Every row comes from one small tree of marks. The marks that hang from a mark follow it in brackets, in alphabetical order. Every link used is in the known rows. Which tree was each row made from?
Known rows:
Y[E T[L[M]] X]: [ 1.32  1.44  4.48  6.00 -3.45 -1.69  3.09 -2.58  0.61 -4.91  2.30 -7.27
  0.48  0.69  6.71 -0.02  2.58 -6.13 -0.12  2.48  1.89 -0.68]
L[M T[Y[E X]]]: [-0.26  1.59  3.09  1.09 -0.06 -4.29  4.50 -4.62  2.42  1.77  2.02 -1.14
  0.99  4.53  5.56  0.89  3.80 -3.58 -5.46  1.10 -0.07 -0.58]
T[L Y]: [-1.86 -4.78  0.86 -4.29  0.16  1.29  4.15 -2.24  0.87 -2.88 -2.45 -0.06
  2.06 -1.31 -0.63 -4.37  0.64 -3.70  4.02 -2.94  1.23  1.89]
U[M[L]]: [ 1.40  1.57  1.62  3.02 -2.03  3.10 -3.15 -1.21  1.28 -0.34  3.88  1.63
  0.05 -0.29 -0.59 -1.15  3.36 -4.16  2.42 -5.10  1.78 -2.64]
T[Y[E]]: [-2.71 -1.15  1.90 -1.45 -0.09 -0.77  1.84 -4.06  1.72  1.35 -0.21  0.21
  2.28  2.24  0.58 -2.92  3.43 -1.38  0.30  0.22 -2.19  0.82]
X[B Y[T]]: [ 0.30 -1.21 -1.20  0.12 -1.98  2.04  0.94 -2.69  2.00 -5.04  1.10 -2.04
  2.44 -1.29 -0.30 -3.69  3.20  0.00  1.75 -2.26 -3.39  3.69]
B[C X[Y[E[L]]]]: [-0.07 -2.21  0.89 -0.59 -0.79  7.04 -1.49 -2.50 -1.77 -2.12  1.99 -3.81
  2.32 -3.14  3.92 -3.37  4.43 -2.57  1.20 -1.07 -3.03  0.39]
Y[E[L T]]: [-1.89 -3.29 -0.23  0.43  0.56 -0.08  1.43 -2.69 -1.99  1.28 -2.24 -1.44
  0.54  1.31  5.23 -2.21  0.55 -1.37  2.88  4.14 -0.41  2.17]
L[E[T[Y[X]]] M]: [ 0.99 -1.83  1.70 -3.06  2.45 -3.24  2.64 -0.83 -4.45 -0.43  2.52  2.28
  1.49  0.56  1.57  0.21  1.83 -5.64 -5.84  3.25  2.85  0.58]
M[L[T[Y[X[B[C]]]]]]: [ 1.88  0.00  1.00  4.35  1.48  0.32  0.59 -2.10  1.29 -1.05  2.87  3.17
  3.55  0.54  0.81 -2.52  3.60 -5.82  0.62 -8.16 -1.91 -2.56]
E[T[L]]: [ 0.39 -4.84 -0.50 -3.36  0.11  1.62  2.56 -0.82  0.08 -1.40 -2.86 -0.90
  0.20 -3.48  2.01 -3.12 -1.75 -4.94  3.17 -0.68  3.48  1.32]
E[T]: [ 0.11 -2.76 -0.22 -1.48  0.77  1.00 -0.08 -1.64  0.24  1.22 -1.08  1.05
  1.35 -1.67  3.19 -1.66 -0.14 -3.50  0.76  0.80  1.52  0.53]
U[M]: [ 0.47  0.00  2.92  1.85 -1.35  2.63 -2.19 -1.86  3.12  0.26  1.61  0.00
  2.14 -2.51  1.19 -0.68  3.77 -2.57  0.23 -3.36  0.87 -1.15]
L[E[T[Y]] M]: [ 1.36 -2.83  0.28 -7.41  2.47 -3.16  2.00 -1.29 -3.57  0.69  0.72  2.69
  0.77  1.45  0.31 -0.69 -0.45 -4.40 -4.80  4.02  3.63  1.74]
L[M T[Y[X]]]: [ 0.40  0.12  2.42  0.02  0.55 -2.87  3.96 -3.54  1.92 -0.07  1.67  0.52
  1.76  2.74  5.37  0.98  2.73 -4.36 -4.04 -0.70  1.37 -0.55]
L[E[T[Y[X[B]]]] M]: [ 0.93 -1.84  1.27 -2.61  3.11 -3.21  1.94 -1.05 -2.20 -1.90  3.72  2.86
  3.01  0.43 -0.54 -0.83  3.06 -3.04 -5.17  0.98  1.28  2.07]
U[M[L[E[T]]]]: [ 2.92 -0.06 -0.68 -0.26 -0.34 -0.15 -1.57  1.13 -3.57  1.92  2.89  4.20
 -1.47 -0.69 -2.19 -0.41  1.10 -6.38 -1.85 -1.29  4.36 -2.22]
X[B[C] Y[E[L T]]]: [ 0.22 -4.50 -0.56 -1.90  1.33  4.06 -0.79 -2.56 -1.70 -2.25 -0.15 -2.53
  2.56 -2.45  0.67 -5.59  2.63  0.11  2.03 -1.32 -5.21  4.57]
B[X]: [-0.14 -0.27  0.54  0.13 -0.50  4.04 -1.43 -1.74  2.54 -0.14  2.17  0.42
  2.43 -2.51  4.18 -0.54  2.89 -3.65  0.40 -1.19  1.91 -2.17]
T[L[M] Y[E]]: [-0.67 -1.70  3.16 -4.99 -0.76 -0.72  3.49 -3.94  1.72 -2.35  0.30 -3.28
  0.66  2.02  1.04 -3.02  1.67 -2.78  0.14  0.27  1.16  2.11]
E[L[M] T[Y[X[B]]]]: [-1.98 -4.85  0.67 -0.58  3.11 -0.14  2.17 -3.25 -2.10 -3.47  2.05  0.19
  2.96  2.25  3.45 -2.70  3.54 -0.07  2.48  0.76 -1.71  3.81]
U[M[L[E T[Y]]]]: [ 1.85  0.70 -0.97 -1.63 -0.29 -3.30  2.81 -0.58 -1.30  2.97  1.46  5.51
 -0.89  2.79 -2.64 -0.01  1.76 -5.96 -3.52 -3.60  3.31 -2.53]
L[E T]: [ 2.79  1.05  0.02 -1.29  0.12 -3.84  3.06 -0.08  1.18  1.77 -2.10  2.54
  1.72 -0.77  2.85  1.61 -1.30 -5.72 -6.06  0.79  5.00 -0.60]
L[E]: [ 1.79  0.55  1.77 -0.82 -0.10 -1.10 -0.04  0.27 -0.49 -0.97 -0.25  1.99
  2.76 -2.47  0.48  0.04  0.34 -4.73 -3.23  1.01  3.67  0.09]
B[C X[Y[E T]]]: [ 1.40 -0.11  0.77  1.72 -2.56  4.89 -1.39 -2.45 -0.65 -1.13  3.21 -4.87
  1.65 -2.71  4.07 -2.43  4.69 -4.64 -1.14 -0.39 -3.35 -2.23]
E[L T[Y[X]]]: [-3.81 -6.33 -0.34  0.79  2.50  0.41  4.05 -2.33 -4.67 -0.88 -1.31  1.43
  2.17  0.85  4.02 -3.10  2.51 -2.60  4.30  1.45 -1.70  1.93]

Write each row's tree:
[-2.17 -1.73  2.75 -2.26  0.27 -0.92  1.94 -4.74 -0.99 -1.50  0.38 -2.29
  1.63  5.08  3.98 -1.96  2.83 -0.15  1.58  3.72 -1.12  3.05] | T[Y[E[L[M]]]]
[ 0.51 -3.42 -1.42 -1.75 -2.49  2.76  3.65 -1.88  1.93 -7.67 -0.63 -3.87
  1.62 -3.03 -1.30 -5.25  1.63 -1.48  4.05 -3.92 -1.27  4.54] | X[B Y[T[L]]]
[ 4.04 -0.05  2.45 -1.05 -2.14 -2.73  2.75 -0.10 -1.98 -5.37 -0.16 -3.73
  0.66 -0.89  3.25  0.54 -1.69 -7.12 -2.14  3.49  6.51  0.49] | Y[T[L[E M]]]
[ 0.09  0.65  2.14  8.60 -1.18 -0.06  0.25 -2.13  2.41 -4.22  2.32 -1.69
  4.25 -1.22  3.88 -1.16  4.34 -2.84  1.85 -1.57 -1.84 -0.24] | Y[T X[B]]
[-0.35  0.08  0.33 -2.01 -1.28  2.37  0.20 -3.39  4.36 -2.51  2.02 -1.45
  2.38 -1.03 -2.44 -4.32  4.69  1.87 -0.94 -3.22 -4.05  4.34] | X[B Y[E]]
[ 3.76 -0.20  3.09 -4.40 -0.88 -1.09  1.51  0.17 -0.35 -4.80  0.38 -1.65
  1.21 -2.50  1.18 -0.02 -1.42 -6.30 -3.44  1.05  7.11  1.36] | T[L[E M]]
[ 1.00  0.06 -0.03 -3.56 -1.68 -0.75  3.73 -4.13  0.86 -1.35 -0.24 -3.66
 -0.94  3.62  5.44 -0.52  1.31 -0.54 -3.06  2.38 -0.25  4.17] | X[Y[E[L[M T]]]]
[ 2.05 -3.46  1.05 -5.03 -0.03  1.05  1.49 -1.49  0.26 -2.61 -0.51 -2.52
 -0.34 -1.71  3.53 -1.53 -1.92 -4.98  0.71  0.82  5.09  1.77] | E[T[L[M]]]
[-0.75  0.39 -0.38 -2.73 -2.16  4.59  0.20 -2.90  2.06 -0.23  3.46 -1.81
  0.60 -1.65  1.36 -2.42  5.11 -1.34 -2.00 -1.16 -1.83  0.52] | B[X[Y[E]]]
[ 1.67 -2.64  0.02 -2.81  0.92  3.73 -1.85 -2.49  1.11 -0.63  1.44 -1.72
  2.51 -3.57 -1.10 -5.04  3.13 -0.89 -1.35 -3.20 -4.82  2.88] | X[B[C] Y[E[T]]]
[-0.31  1.22 -0.06  0.72 -1.32 -1.98  2.31 -3.72  2.13  4.80  1.94  2.34
 -1.75  5.20 -0.34 -1.34  4.02 -3.44 -0.63 -3.87 -0.55 -2.59] | U[M[L[T[Y[E]]]]]
[ 1.05 -2.89 -1.22 -8.38 -1.54  4.14  2.35 -2.46  0.28 -1.94  3.28 -4.49
 -2.43 -1.67  2.35 -2.92  1.89 -3.42 -2.26  0.67  2.09  2.20] | B[X[Y[E[T[L[M]]]]]]
[-1.01 -0.43  1.81  4.09 -0.08 -0.64  0.97 -2.16  0.07  1.86  1.19 -0.80
  1.00 -0.68  4.62 -0.84  3.22 -3.87 -1.47  1.71 -0.73 -0.76] | Y[E[T] X]
[ 3.66  0.87  3.76  3.50 -2.11 -2.98  3.41  0.51 -2.77 -6.57  1.79 -4.04
  1.28 -1.78  4.36  1.13  0.45 -8.39 -2.95  2.87  5.82 -0.55] | Y[T[L[E M]] X]
[ 0.88 -2.24 -1.52 -3.33  1.15 -1.05  0.76  0.09 -4.88  2.64  2.48  5.70
 -1.20  1.18 -4.49 -2.03  1.92 -5.53 -0.93 -1.67  2.61 -1.52] | U[M[L[E[T[Y]]]]]
[ 2.66 -3.58  0.57 -0.45 -1.75  4.77  0.86 -1.48  0.94 -7.90 -0.37 -4.99
  3.25 -5.75 -0.77 -5.71  1.49 -3.83  3.63 -5.71 -2.27  2.66] | X[B[C] Y[T[L]]]
[ 2.14 -1.53  0.11  0.87 -2.00  6.26 -1.84 -1.61 -1.28 -2.98  2.61 -3.30
  2.34 -4.61  3.96 -2.40  3.57 -5.50  0.39 -2.01 -1.93 -2.04] | B[C X[Y[T]]]
[ 3.03  2.47  1.49  1.86 -1.53  0.57 -2.37  0.98 -1.34 -0.24  3.91  3.26
  0.05 -0.97 -2.68 -0.02  2.47 -5.79 -1.69 -3.10  4.23 -2.80] | U[M[L[E]]]
[ 0.24 -0.16 -0.81 -0.50 -0.78 -0.75  1.94 -2.63  1.55  2.91  1.52  3.97
 -0.95  3.35 -0.66 -1.20  2.71 -4.26  0.60 -5.48  0.92 -2.45] | U[M[L[T[Y]]]]
[ 2.55 -1.51  0.86  1.45 -1.16  4.12 -1.76 -2.12  1.00 -5.34  1.33 -3.08
  4.15 -4.11  0.25 -4.19  3.00 -2.40  1.62 -4.25 -4.34  1.77] | X[B[C] Y[T]]
[ 3.95 -0.96  0.03 -4.64 -2.07 -0.56  3.30 -0.55 -0.56 -8.93  1.69 -3.83
  1.04 -2.10 -1.87 -2.54  0.44 -3.16 -2.52 -0.42  2.67  4.86] | X[B Y[T[L[E M]]]]
[ 2.54  2.19 -0.04  2.68 -1.92  0.36 -0.35 -1.58  2.91  2.44  2.03  2.40
 -1.17  1.34  1.80  0.42  1.88 -5.19 -0.29 -5.17  2.86 -3.40] | U[M[L[T]]]
[ 2.37 -1.63  1.59 -1.86  0.07  5.70 -2.98 -1.91  2.70 -4.57  1.78 -0.89
  4.70 -5.62 -1.80 -4.60  3.51 -1.37  0.05 -6.68 -3.43  2.54] | X[B[C] Y]
[ 2.24 -1.91  0.04 -3.30 -2.64  2.15  2.42 -2.49  2.24 -8.89  1.71 -5.42
  0.87 -1.53  0.07 -3.81  1.54 -1.36  1.59 -2.32  0.24  4.84] | X[B Y[T[L[M]]]]
[ 4.00 -2.66 -0.37 -2.47 -1.84  4.16  1.58  1.22 -4.10 -5.62  0.95 -3.62
  1.50 -7.01  0.77 -2.55  0.85 -8.73 -1.59 -1.53  2.64 -1.20] | B[C X[Y[T[L[E]]]]]
[-3.49 -7.10 -1.69 -3.60  2.54  0.42  3.26 -2.93 -3.93  0.12 -3.28  1.66
  1.37  1.65  2.79 -3.84  0.22 -1.40  5.10  2.08 -0.93  3.14] | E[L T[Y]]
[ 1.93 -1.73  0.72 -2.57 -0.57  8.08 -2.92 -1.40  0.49 -2.29  3.22 -1.11
  3.06 -6.21  1.78 -2.80  3.86 -4.56 -1.03 -4.52 -1.10 -1.29] | B[C X[Y]]
[ 0.25 -1.71 -1.66  0.15  2.65 -2.08  2.01  0.21 -4.11 -1.15  3.73  6.21
  1.69  1.06 -3.83 -3.11  2.86 -4.70 -0.70 -2.36  0.66  0.31] | M[L[E[T[Y[X[B]]]]]]
[-0.58 -4.22 -1.18 -5.84  2.54 -2.65  3.06 -0.69 -3.96  1.88 -1.67  4.26
  1.59 -0.25 -1.19 -2.16 -0.18 -4.37 -2.49  2.39  2.06  1.40] | L[E[T[Y]]]
